Known rows, with every step that occurs:
S > J: [ 2.47 -0.91  2.05  2.48 -0.91 -2.58 -3.06  0.21  0.83  3.36 -0.82  2.01
 -1.58 -0.08  2.71  1.90 -1.85  0.78  0.07  2.58  0.46 -1.71  0.21 -2.81]
Z > K > P > S > W > Q > Y: [-1.56 -1.24  0.11 -3.78 -3.52  1.00  3.97 -3.01 -0.81 -4.29  2.32  0.43
  3.14 -3.50  1.55  0.41 -1.72  1.89  0.45 -0.55  0.25 -1.76  1.75 -2.17]
U > P > K > Z: [ 2.76  2.12  2.43  2.61  2.35  1.42 -1.43 -0.33  1.22  0.54 -1.24 -2.38
  5.19  2.47 -2.31  0.48  0.74 -0.68 -1.91  3.99 -2.55 -0.10  0.06  1.02]
P > S > J: [ 0.97  0.39  1.93  3.42  0.77 -0.06 -4.26 -0.34 -0.47  1.24  0.37  0.04
 -3.11 -1.12  0.18 -0.76 -3.71 -0.87  0.53  2.93  0.93 -3.49 -1.67 -4.04]
W > S: [-0.43  2.35 -5.02  5.28  0.66  0.43 -0.36 -3.89 -3.36  0.16 -0.76  0.27
 -1.90 -2.86  1.01  0.76  0.92 -2.80  0.72 -3.66  1.47 -1.71  0.08  2.23]
T > J > S > W: [-1.36  1.84 -0.64 -3.19  0.64  1.99  1.22  1.06  0.46  1.73  1.74 -0.57
 -1.02  0.86  0.57  1.27 -1.55 -1.79 -2.59 -0.89 -0.30  4.78 -1.73 -0.59]
Z > K > P: [ 2.93 -5.28 -2.81 -0.04 -1.42 -0.43  2.36  0.36  2.97 -1.38  0.78  2.83
  4.66  1.15 -1.77  2.19  1.67  4.07 -5.15  2.87  0.03 -2.17 -0.57 -2.37]
Z > K > P > S > W > Q: [-1.42 -2.17 -0.97 -1.18 -1.36  0.83  0.74 -1.39  1.31 -0.52 -0.29 -0.31
  0.76 -3.95 -0.18 -2.93 -3.31 -1.27  0.22 -0.54  0.78  2.54 -1.42 -4.45]
P > S > W > Q: [-1.23 -0.84 -0.86 -0.15 -1.00  1.51  0.23 -3.01  0.51  0.06 -1.23  0.08
 -1.03 -4.07  0.06 -2.15 -4.22 -2.14  1.85 -1.74  0.52  3.88 -0.80 -3.18]
J > S > W: [-2.15  1.02 -0.53 -3.13  0.91  3.35  1.55  1.66  1.67 -0.11  1.85  1.77
 -1.92  1.28 -1.92  1.33 -2.20 -0.39 -3.23 -0.34  0.66  5.67 -0.83 -0.03]
S > W: [ 0.52  0.73  1.22 -0.98  0.90  3.11  0.65 -1.03  2.45  0.04 -0.58  3.14
 -2.48  3.33 -0.71  2.83 -3.14  0.92 -2.51  1.24 -0.90  4.68 -0.88 -0.44]
S > P: [ 1.20 -2.01 -1.05  0.20  0.48 -2.79 -1.52  2.25  3.56  1.02 -2.32  4.55
 -1.13  2.71 -2.30  1.49 -0.74  2.01 -0.80  0.18 -0.46 -2.15  1.17  0.19]
W > S > P > K: [-0.53  1.11  0.10 -0.91  1.99 -0.51 -2.60  3.11  1.41 -1.77 -2.51 -1.36
 -0.65  3.41 -1.44 -1.67  0.09  0.35  0.20 -1.17  2.60 -2.83 -1.09  3.57]
K > P > S > W: [ 0.63  0.55  1.20  0.17  2.59  6.54 -0.08  0.71  2.55 -2.05  1.02  2.46
 -2.65  1.98 -3.52 -0.25 -3.59  0.24 -3.32  3.30  0.31  1.31 -2.68 -1.40]
Y > Q > W > S: [-2.42  2.28 -2.70  5.21 -0.96 -0.46  1.55 -3.40 -5.34  0.76 -0.92 -1.85
 -3.32 -4.59  3.31 -2.69  3.52 -3.08  4.36 -4.16  0.86  0.11 -0.25  5.09]
Z > K > P > S > J > L: [-1.08 -1.50 -0.48 -3.58 -1.15 -0.28 -1.58 -1.55 -2.06  0.95  5.31 -1.62
 -2.36  2.24  1.86  1.07 -0.40  1.56 -0.31  1.26  2.42 -2.37  0.36 -5.88]
Y > Q > W > S > J > T: [ 0.60 -0.73  2.30  2.94 -0.04 -1.07  0.80  4.50 -3.56  4.28 -0.55  1.22
 -2.67 -4.61  2.42 -2.10  3.38 -1.76  5.08  0.99 -1.91 -0.04  0.20 -1.94]
Y > Q: [ 3.84  0.59  0.64  3.29 -1.43  0.55  0.74 -4.92 -2.60  3.09 -2.12  1.66
 -3.19 -3.79  1.78  1.90  1.22 -1.60  2.58 -1.05 -1.66  5.85  2.33 -0.08]
Q > Y: [ 1.25 -0.50 -0.91 -1.15 -3.00  1.00  3.63 -5.71 -1.68 -3.84  1.20  2.77
  2.31 -0.03  0.82  5.65 -0.22  3.65  0.20 -0.97 -1.04 -2.03  3.35  1.66]
Y > Q > W > S > P > K: [-1.43  1.33  1.64 -0.77  1.11 -0.94 -1.73  3.40  0.19 -1.12 -2.61 -2.61
 -1.66  1.89  0.03 -3.64  1.56 -0.11  2.30 -1.41  2.18 -1.55 -1.09  4.98]
L > J > S: [-1.53 -0.34 -2.03 -1.18 -1.03 -1.93  0.02 -2.60 -1.02  0.19  3.19  0.19
  0.89 -0.61  0.57  3.21  4.07  0.05 -4.55 -3.08  1.89  3.76  1.39 -0.04]
W > Q > Y: [ 0.47 -1.79 -1.52 -1.79 -4.83 -0.76  3.81 -6.17 -2.07 -2.76  0.37  1.62
  3.57 -4.24  2.61  3.16 -0.53  2.13  2.67 -2.83 -0.25 -1.08  4.00  0.11]
P > K > Z: [ 3.52  1.05  1.17  0.64  2.58  0.05 -0.82 -0.44  2.02 -0.39 -0.54 -3.27
  3.64  4.57 -1.79  0.32  0.52 -0.18 -1.55  2.32 -3.46  0.85 -0.10  1.32]
Z > K: [-1.65 -2.58 -2.93 -1.36 -1.85 -3.29  1.68 -4.20 -0.24 -1.64  0.44 -0.81
  2.52  1.71 -1.04  2.71 -1.13  2.33 -3.22 -0.54 -1.96  1.03 -0.98 -3.91]
Y > Q > W: [-0.31 -1.69  0.81  1.95 -3.17 -0.72  3.33 -3.61 -2.28  0.73 -1.65 -0.10
 -1.69 -1.53  2.13 -0.91  2.84  1.24  4.17 -1.28 -1.94  4.21  0.05  4.44]
U > P > K: [ 0.66  0.86  2.26  1.51  0.04  3.59 -1.67 -1.87  0.04 -1.44 -3.06  0.04
  3.55  1.00 -2.43  1.96 -0.56  1.48 -1.43  2.12  2.27  0.14 -0.83  2.25]

Rows:
[ 2.09  1.63  0.85 -1.27  3.02 -2.44 -1.64  3.88  2.32  1.47  0.10 -4.84
  3.83  4.15 -1.17 -1.80  1.51 -1.56 -1.48  1.52 -3.21 -1.05 -0.59  1.00]	T > J > S > P > K > Z
[-1.06 -0.52  0.25 -4.17  1.32 -0.38 -1.52  4.73  2.78 -2.01 -1.05 -1.11
  0.86  3.84 -3.35 -1.14 -0.21  1.60 -1.20 -0.71  2.45 -0.54 -0.84  2.91]	J > S > P > K
[-3.10  1.20 -4.30  4.66 -0.72 -0.50  1.51 -3.06 -3.81 -0.88 -0.56 -1.26
 -1.70 -2.22  1.83 -1.65  2.52 -1.47  2.65 -3.91  1.14 -1.86 -1.13  5.39]	Q > W > S
[ 0.20 -1.55  1.26  2.44  0.18 -1.02  0.72  4.65 -2.61  3.32 -0.26  1.65
 -1.37 -3.02  1.42 -1.35  2.66 -0.65  3.88  1.18 -1.71 -1.42 -0.31 -1.79]	Q > W > S > J > T
[-0.79  0.81 -2.87  2.52  1.44 -2.86 -2.16  2.66  0.94  1.22 -2.02  2.61
 -2.63  0.03 -0.71 -0.85  0.55 -1.16  0.34 -1.91  1.30 -4.50  0.77  1.63]	W > S > P
[-2.15  0.84 -1.28  2.59  0.28 -3.41 -0.77  3.09 -0.49  1.61 -2.14  1.11
 -3.64 -1.22  0.95 -3.30  2.38 -1.37  2.84 -2.17  0.77 -3.18  0.44  3.59]	Y > Q > W > S > P
[ 1.71 -2.15  2.08  1.95  1.30  1.15 -0.50  3.61 -1.41  2.10  0.23  2.40
 -1.60 -2.16 -1.83 -0.40 -0.39 -0.22  2.39  3.09 -2.38 -0.89 -0.72 -4.98]	P > S > J > T
[ 0.46  1.76  0.23  4.68  0.02 -2.68 -3.74  0.51 -1.85  3.56 -0.42  0.08
 -3.14 -2.77  4.14 -0.30 -0.68 -2.31  1.26  0.55  2.26 -4.13 -0.15 -1.48]	W > S > J
[ 1.14  2.56  2.42  1.08  2.80 -1.95 -1.07  3.30  0.97  0.90 -0.94 -4.47
  1.14  2.67 -0.15 -4.14  2.67 -1.88  1.23  1.40 -2.90 -0.78 -0.13  3.39]	Y > Q > W > S > P > K > Z
[-1.86  0.60  0.57 -1.21  1.39 -0.95 -1.73  3.63  1.22 -2.30 -2.35 -2.20
 -0.42  3.74 -1.01 -2.87  0.91  0.93  1.05 -1.32  2.40 -2.93 -1.64  5.09]	Q > W > S > P > K
[-0.76  0.24  0.98 -0.96  2.27  5.14  0.32  0.95  2.34 -2.70  1.68  1.24
 -1.89  2.28 -3.47 -0.67 -3.69  0.46 -4.04  3.23 -0.02  1.15 -3.28 -2.86]	Z > K > P > S > W
[ 0.18 -1.14 -0.23 -3.31 -1.98 -1.20 -1.49 -2.87 -1.97  2.94  3.50  0.12
 -3.11  2.95  3.75  3.76  0.05  1.72  1.12 -0.07  1.87  0.25  2.29 -3.75]	S > J > L
[ 2.92 -3.16  2.02  2.03  1.32  1.72 -0.24  5.10 -0.38  2.10  0.48  3.32
 -0.70 -2.19 -2.09 -0.75  0.54  0.38  1.49  4.19 -1.82 -2.02 -0.78 -4.94]	K > P > S > J > T
[ 2.86  1.03  1.86 -0.15  3.20 -1.55 -1.85  2.86  3.56  0.27 -1.04 -2.46
  3.02  5.47 -2.30 -1.11  0.59  0.06 -1.46  2.71 -3.32 -0.98  0.08  1.33]	S > P > K > Z
[-0.11 -1.00  0.31 -2.56 -3.17  2.38  3.63 -3.14 -0.66 -3.67  1.67  1.62
  2.39 -3.75  1.43  0.95 -1.61  1.71  1.21 -0.67  0.57 -1.62  2.24 -0.71]	K > P > S > W > Q > Y
[-2.05 -1.12 -0.53 -2.49 -2.34 -1.40  0.72 -1.70  0.77  1.63  0.26  0.08
  0.34 -4.26  2.56 -0.70 -0.46 -1.86 -0.17 -3.11  1.60  6.11  0.76 -2.46]	L > J > S > W > Q
[-1.80 -0.37 -0.52 -4.35 -4.02  0.60  4.29 -3.11 -1.37 -2.69  2.03  1.09
  2.41 -4.11  2.20  1.72 -1.13  1.18  1.61 -2.74  0.53  0.83  3.22 -0.04]	J > S > W > Q > Y
[ 1.57  1.09  1.04 -1.24  3.20 -1.37 -1.49  4.17  3.17  0.21  0.16 -3.16
  3.24  4.41 -2.90 -1.76  1.11 -0.55 -1.86  1.97 -2.60 -0.47  0.12  1.48]	J > S > P > K > Z
[-1.81 -0.03  0.92 -4.18 -4.12 -0.74  3.47 -4.05 -1.47 -2.39  2.49  0.65
  2.36 -3.61  3.95  2.44  0.68  1.27  0.32 -2.84  0.83  1.14  3.51 -0.51]	L > J > S > W > Q > Y
[-0.30 -0.03 -5.22 -1.40 -1.13 -1.37  1.38 -1.47 -2.48  2.29  1.98 -2.54
  2.45 -2.48  0.57  1.83  1.43 -2.14 -1.18 -3.78 -0.11  1.80 -0.56 -0.10]	T > J > S
[-1.74  2.98  2.35  1.98  2.30  6.88 -1.30 -1.47  0.30 -1.16  0.00  2.12
 -2.60  0.12 -3.68  0.33 -4.73 -1.19 -2.43  3.24  0.48  1.95 -2.36 -1.96]	U > P > S > W
[ 0.58  1.78  1.29  0.63  3.03 -1.97 -1.27  3.47  1.97 -0.22 -0.70 -4.16
  2.32  4.27 -1.08 -3.35  1.98 -0.86  0.08  1.55 -2.56 -2.23 -0.69  3.46]	Q > W > S > P > K > Z
[-1.06 -0.21  1.59 -3.98  1.18 -1.62 -2.50  3.86  2.59 -1.79 -0.51 -1.44
  0.77  4.41 -1.62 -0.46  1.65  1.77 -2.40 -0.89  2.78 -0.21 -0.48  2.52]	L > J > S > P > K
